Each row comes from the steps of one path. Every step used is in the known rows, and no mark comes twice. Write the path behind each row, first mark first.
Known rows
bofil, rovu, mupiv, ruput, mopan, podon: +2.09,-0.34,-1.74,+2.44,-0.88,-1.82,+0.18,+7.03,-0.36,+0.61,+1.74,-1.04,-0.80,-0.47,-0.58,+4.63,-2.33,+0.92,-0.56,-1.31,-0.38,-0.72
mupiv, ruput: +0.89,-0.32,-0.62,+0.49,+0.22,+1.06,+1.48,-1.82,-0.32,+1.35,-0.05,+1.07,+0.40,-0.49,-0.19,-0.75,-1.47,-0.41,+1.61,+1.07,+0.17,+1.28
mupiv, ruput, mopan, bofil: +0.91,-0.72,-0.13,+0.32,+2.52,+0.94,+2.71,-2.82,-0.83,+2.44,-2.63,-0.46,+1.84,-0.80,+1.66,-1.86,-3.11,+0.24,-0.09,+2.06,+0.13,+4.15
podon, mopan, pebe: -0.90,+1.46,-2.54,-0.16,-2.10,-0.10,-1.55,-5.65,-0.21,+0.09,+2.55,-0.77,+0.45,+0.86,-2.86,+2.47,-1.73,-1.31,+1.29,-2.91,-1.26,-0.54
rovu, mupiv, ruput: +1.09,-0.34,+0.16,-0.40,-0.13,+0.91,-0.10,+2.11,-0.35,+1.14,+1.02,+0.41,-0.41,+0.54,+0.30,+0.35,-1.26,-0.17,+0.21,+0.29,+0.01,-1.16
bofil, mupiv, ruput: +0.66,-0.06,-0.37,+0.76,+0.25,+1.10,-0.50,+1.28,-0.54,+0.03,+1.70,+0.33,-0.87,-1.66,-0.05,-0.53,-1.76,-0.20,+0.64,+0.16,+0.07,+0.40
mopan, bofil, ruput, mupiv, rovu: +1.25,-0.25,+1.26,-0.51,+2.73,+1.21,+0.70,+6.71,+0.30,-3.36,-3.34,+1.55,+1.57,-2.01,+3.55,-2.27,+1.93,-0.04,-1.25,+0.63,-1.09,+1.33
mupiv, bofil, mopan, pebe: -0.64,+0.86,+0.23,-0.45,-1.61,-0.29,-0.11,-3.36,+0.87,+1.61,-0.12,+0.14,-3.78,+1.90,-0.49,+0.22,+1.79,-0.93,+0.54,-0.75,+0.31,+0.02
podon, mopan: -0.65,+0.51,-1.57,-0.19,-0.40,-0.61,-0.06,-7.42,-0.38,+0.27,+1.11,-0.35,+1.57,+0.88,-2.09,+0.36,-1.29,-0.41,+1.59,-1.35,-0.58,-0.07
ruput, bofil, rovu: -1.78,-0.10,+0.38,+1.15,+0.40,-0.45,-0.88,+0.74,+0.62,-1.98,-1.18,+0.04,+2.88,-1.97,-0.40,-1.98,+0.64,+0.34,+0.21,+1.09,+1.32,+0.47
rovu, mupiv: -1.64,-0.53,+0.42,-0.71,-0.42,+0.22,-1.60,-2.33,+0.01,-0.18,+0.95,-0.71,-0.47,+0.55,-0.12,-1.21,-0.55,+0.21,-0.06,+0.25,+0.61,-0.96
bofil, mopan, podon: -0.81,-0.26,-0.42,+0.07,-1.34,-1.28,+0.40,-3.96,-0.10,+0.21,-0.38,+0.61,-0.55,+1.65,-1.69,-0.63,+1.10,+0.85,+0.21,-0.16,+0.10,+0.60
ruput, mupiv, bofil, rovu: +0.29,-0.14,+0.70,+0.84,+0.39,-2.05,-1.01,+4.91,+1.17,-2.26,-0.34,-0.54,-0.46,-1.32,+0.58,-0.46,+2.52,-0.06,-0.31,+0.08,+0.42,-1.08
pebe, mopan, bofil, mupiv: -2.67,-0.98,+1.77,-1.93,+0.96,+2.11,-0.70,-2.34,-0.77,-0.76,+1.73,-0.93,+2.34,-2.35,-0.84,-2.94,-1.11,+0.92,+0.42,+2.49,+0.27,+2.72
podon, mopan, bofil, mupiv, ruput: +1.85,+0.37,-0.27,-0.75,+1.47,+0.95,-0.55,+1.25,-1.28,-0.43,+0.58,-0.10,+2.40,-0.50,-0.24,-0.33,-2.46,-0.24,-0.31,-1.22,-1.62,+1.06
ruput, mupiv, bofil, mopan: +0.14,+0.21,+1.79,-1.01,+0.56,-1.66,+0.17,-1.40,+0.90,+0.05,-1.76,+0.10,-1.55,+1.52,+1.13,-2.19,+3.99,-0.04,-1.10,+0.03,+0.66,-1.21
rovu, mupiv, ruput, mopan: +1.06,-0.33,-0.57,+0.56,+0.58,+0.22,+1.00,-1.14,-0.50,+2.83,+0.68,-0.99,-0.88,+0.51,+0.99,+1.65,-2.75,+0.11,-0.23,-0.04,+0.26,-0.23
rovu, mupiv, ruput, bofil, mopan: +1.04,+0.36,+1.83,-1.41,+0.67,+0.81,+0.24,+2.51,-0.11,+1.54,-1.51,+1.24,+1.11,+1.85,+1.20,-1.22,+1.57,+0.21,-1.50,+0.08,+0.88,-2.35
pebe, mopan, bofil, mupiv, rovu: -2.01,-1.03,+1.78,-1.12,+1.05,+1.81,-0.08,-0.54,-0.27,-1.66,+2.35,-0.52,+0.86,-0.89,+0.76,-1.29,-0.41,+0.92,+0.12,+1.52,-0.08,+2.73
rovu, mupiv, bofil, mopan, podon: +0.40,-0.44,+0.70,-0.43,-1.83,-2.28,-0.41,+1.01,+0.08,-0.51,+0.23,-0.03,-2.87,+3.38,-0.84,+1.43,+2.81,+0.70,-1.00,-0.47,+0.00,-2.82
rovu, mupiv, bofil: -0.61,-0.75,+0.79,-0.30,-0.41,-0.66,-0.77,-0.69,+0.25,-0.61,+0.46,-0.63,-1.90,+1.31,+0.22,-0.05,+0.96,-0.16,+0.00,+0.76,+0.47,-2.03
podon, mopan, bofil, rovu, mupiv: +0.02,+0.27,+0.63,-1.29,+0.88,-0.55,-2.33,+2.81,-0.25,-0.85,+0.22,-1.26,+2.43,+0.74,-0.44,-0.29,-1.25,+0.46,-0.87,-1.87,-0.99,+0.12

Write each row's path
-2.44,-1.21,+1.49,-2.23,+1.06,+1.99,+1.25,-5.13,-0.53,+0.54,-0.15,-0.28,+3.67,-1.11,-1.01,-3.13,-0.85,+0.72,+1.32,+3.45,+0.39,+3.40 | pebe, mopan, bofil
-0.54,-0.38,+0.24,+0.55,+0.41,-0.87,-0.44,+0.04,+0.82,-2.54,+0.31,-0.06,-0.18,+0.62,+1.75,-0.78,+1.60,-0.01,-0.94,-0.41,+0.18,-0.56 | ruput, mupiv, rovu
-0.28,-0.37,+0.16,+1.43,-0.06,-1.43,+0.18,+0.92,+0.86,-0.58,-0.11,-0.15,-1.46,-0.97,-0.33,-0.33,+0.67,-0.10,+1.62,+0.90,+0.70,+0.86 | mupiv, bofil, rovu
+2.43,+0.72,-0.03,-0.94,+2.33,+0.26,+0.51,+5.28,-0.07,-3.15,-2.13,+1.26,+2.68,-0.50,+2.11,+0.28,+1.45,-0.42,-1.05,-1.91,-2.44,+0.01 | podon, mopan, bofil, ruput, mupiv, rovu
-1.54,-0.11,+1.07,+0.39,+0.16,-0.51,-2.51,+4.38,+0.55,-2.17,-0.25,-0.52,+2.02,-0.94,+0.10,-1.06,+0.81,+0.58,-1.15,+0.10,+1.24,-1.87 | ruput, bofil, rovu, mupiv
-1.98,+0.57,-2.11,+1.16,-0.98,+0.04,-0.29,-7.04,+0.18,+1.77,+0.93,-1.84,-1.35,-0.53,-0.70,+1.21,-2.55,-0.59,+0.57,-0.58,+0.29,+1.77 | ruput, mopan, pebe
+1.44,-0.07,+0.24,+0.45,-0.02,+0.21,-0.75,+7.13,+0.18,+0.87,+1.35,+0.24,-0.81,-0.47,+0.23,+1.13,-1.21,+0.09,+0.19,-0.63,+0.16,-0.85 | bofil, rovu, mupiv, ruput
+1.59,-0.58,-1.82,+1.58,-0.85,-1.08,+0.86,+1.75,-0.87,+0.90,+1.42,-0.86,-0.39,+0.64,-0.60,+4.00,-2.32,+0.61,-0.64,-0.46,-0.58,-1.14 | rovu, mupiv, ruput, mopan, podon
+0.54,-0.31,-2.64,+2.29,-0.17,-0.77,+1.99,-0.92,-0.60,-0.46,-1.02,+0.38,-0.04,-2.50,-0.88,+2.40,-1.35,+0.44,+1.35,+0.44,-0.75,+1.24 | bofil, ruput, mopan, podon
+0.93,-0.22,-0.38,+0.73,+0.49,+0.51,+1.82,+0.77,+0.19,-0.59,-1.98,+1.71,-1.43,-2.19,+0.31,-0.17,+1.17,-0.74,+2.31,+1.49,-0.38,+0.31 | mupiv, bofil, ruput
+1.31,+0.18,-0.06,+0.55,+1.19,+0.43,+0.55,+5.26,+0.67,-2.72,-0.96,+1.58,-0.52,-1.66,+2.39,+0.17,+2.11,-0.37,+0.00,-0.49,-0.82,-0.72 | bofil, ruput, mupiv, rovu
+0.60,-0.59,+0.97,-0.26,+1.76,+1.92,-0.41,+2.83,-0.84,-0.71,-0.68,+0.23,+1.05,-1.93,+1.16,-2.78,-1.89,+0.17,-0.72,+1.25,-0.24,+2.50 | mopan, bofil, mupiv, ruput
+0.60,+1.32,+0.12,-0.52,-0.68,+1.33,+0.41,+0.97,+0.25,+1.54,-1.18,+1.48,+0.70,+0.43,-0.06,-0.15,+0.95,-0.86,-0.50,-0.65,+0.39,-0.47 | mupiv, ruput, bofil, mopan, pebe
-0.22,-0.11,+1.96,-1.40,-0.28,-0.67,-0.25,-1.84,+0.52,+1.52,-0.40,-0.08,-3.24,+3.01,+0.69,-0.91,+2.43,+0.15,-0.52,-0.20,+0.80,-1.71 | rovu, mupiv, bofil, mopan
-2.01,+1.18,+0.47,-0.66,-0.98,+0.57,-1.15,-3.60,+0.59,+0.30,-1.27,+0.35,+0.81,+0.63,-0.53,-1.56,+1.63,-0.48,-0.87,-0.53,+0.87,-0.14 | ruput, bofil, mopan, pebe
-1.30,-0.16,+0.14,+0.20,-0.91,-1.33,+0.22,-2.52,-0.02,-1.69,-1.94,+0.90,+2.29,+1.01,-1.46,-1.32,+2.43,+0.94,-0.89,+0.64,+0.70,-0.65 | ruput, bofil, mopan, podon
-1.89,-1.05,-1.08,-0.24,-2.11,-0.24,+1.00,-3.97,-0.57,-0.85,+2.91,+0.02,+2.14,-0.70,-3.78,+1.68,-0.25,+0.90,+2.26,+1.90,-0.13,+0.35 | pebe, mopan, podon
+0.78,+0.66,-1.53,+0.59,-1.00,+0.65,-0.38,+0.95,-0.34,+2.76,+1.84,-1.39,-2.08,+0.29,+0.31,+3.69,-3.14,-0.78,-0.57,-1.61,-0.43,-0.65 | rovu, mupiv, ruput, mopan, pebe
+0.78,-0.15,+0.53,-0.06,-0.92,-2.94,+0.13,+1.48,+0.45,-2.04,-1.01,+0.24,-1.12,+1.89,-0.49,+0.13,+4.35,+0.51,-1.52,-0.35,-0.15,-2.21 | ruput, mupiv, bofil, mopan, podon
+0.89,+0.73,-1.24,+0.85,-0.73,+0.32,-0.04,+3.13,+0.23,+0.77,+0.14,-0.66,-3.84,-1.11,+0.85,+4.23,-0.44,-1.13,+0.32,-1.15,-0.82,-1.67 | rovu, mupiv, bofil, ruput, mopan, pebe
-1.61,+1.09,-0.19,-0.87,-1.51,+0.55,-0.85,-5.01,+0.54,+2.11,+0.26,+0.03,-2.26,+1.21,-0.84,-0.96,+0.32,-0.55,+0.33,-1.23,+0.34,+1.10 | bofil, mopan, pebe
+0.87,-0.31,-1.37,+1.41,+0.96,+0.35,+2.70,-4.64,-0.40,+3.28,-0.31,-0.40,-0.05,-0.69,+0.52,+0.60,-2.88,-0.16,+1.14,+0.88,+0.37,+2.15 | mupiv, ruput, mopan
+0.85,+1.29,+1.09,-1.32,-0.94,+1.39,-1.13,+4.66,+0.08,+1.26,-0.22,+0.81,-0.15,+1.61,+0.46,+1.02,+1.21,-0.63,-1.80,-1.55,+0.27,-2.79 | rovu, mupiv, ruput, bofil, mopan, pebe
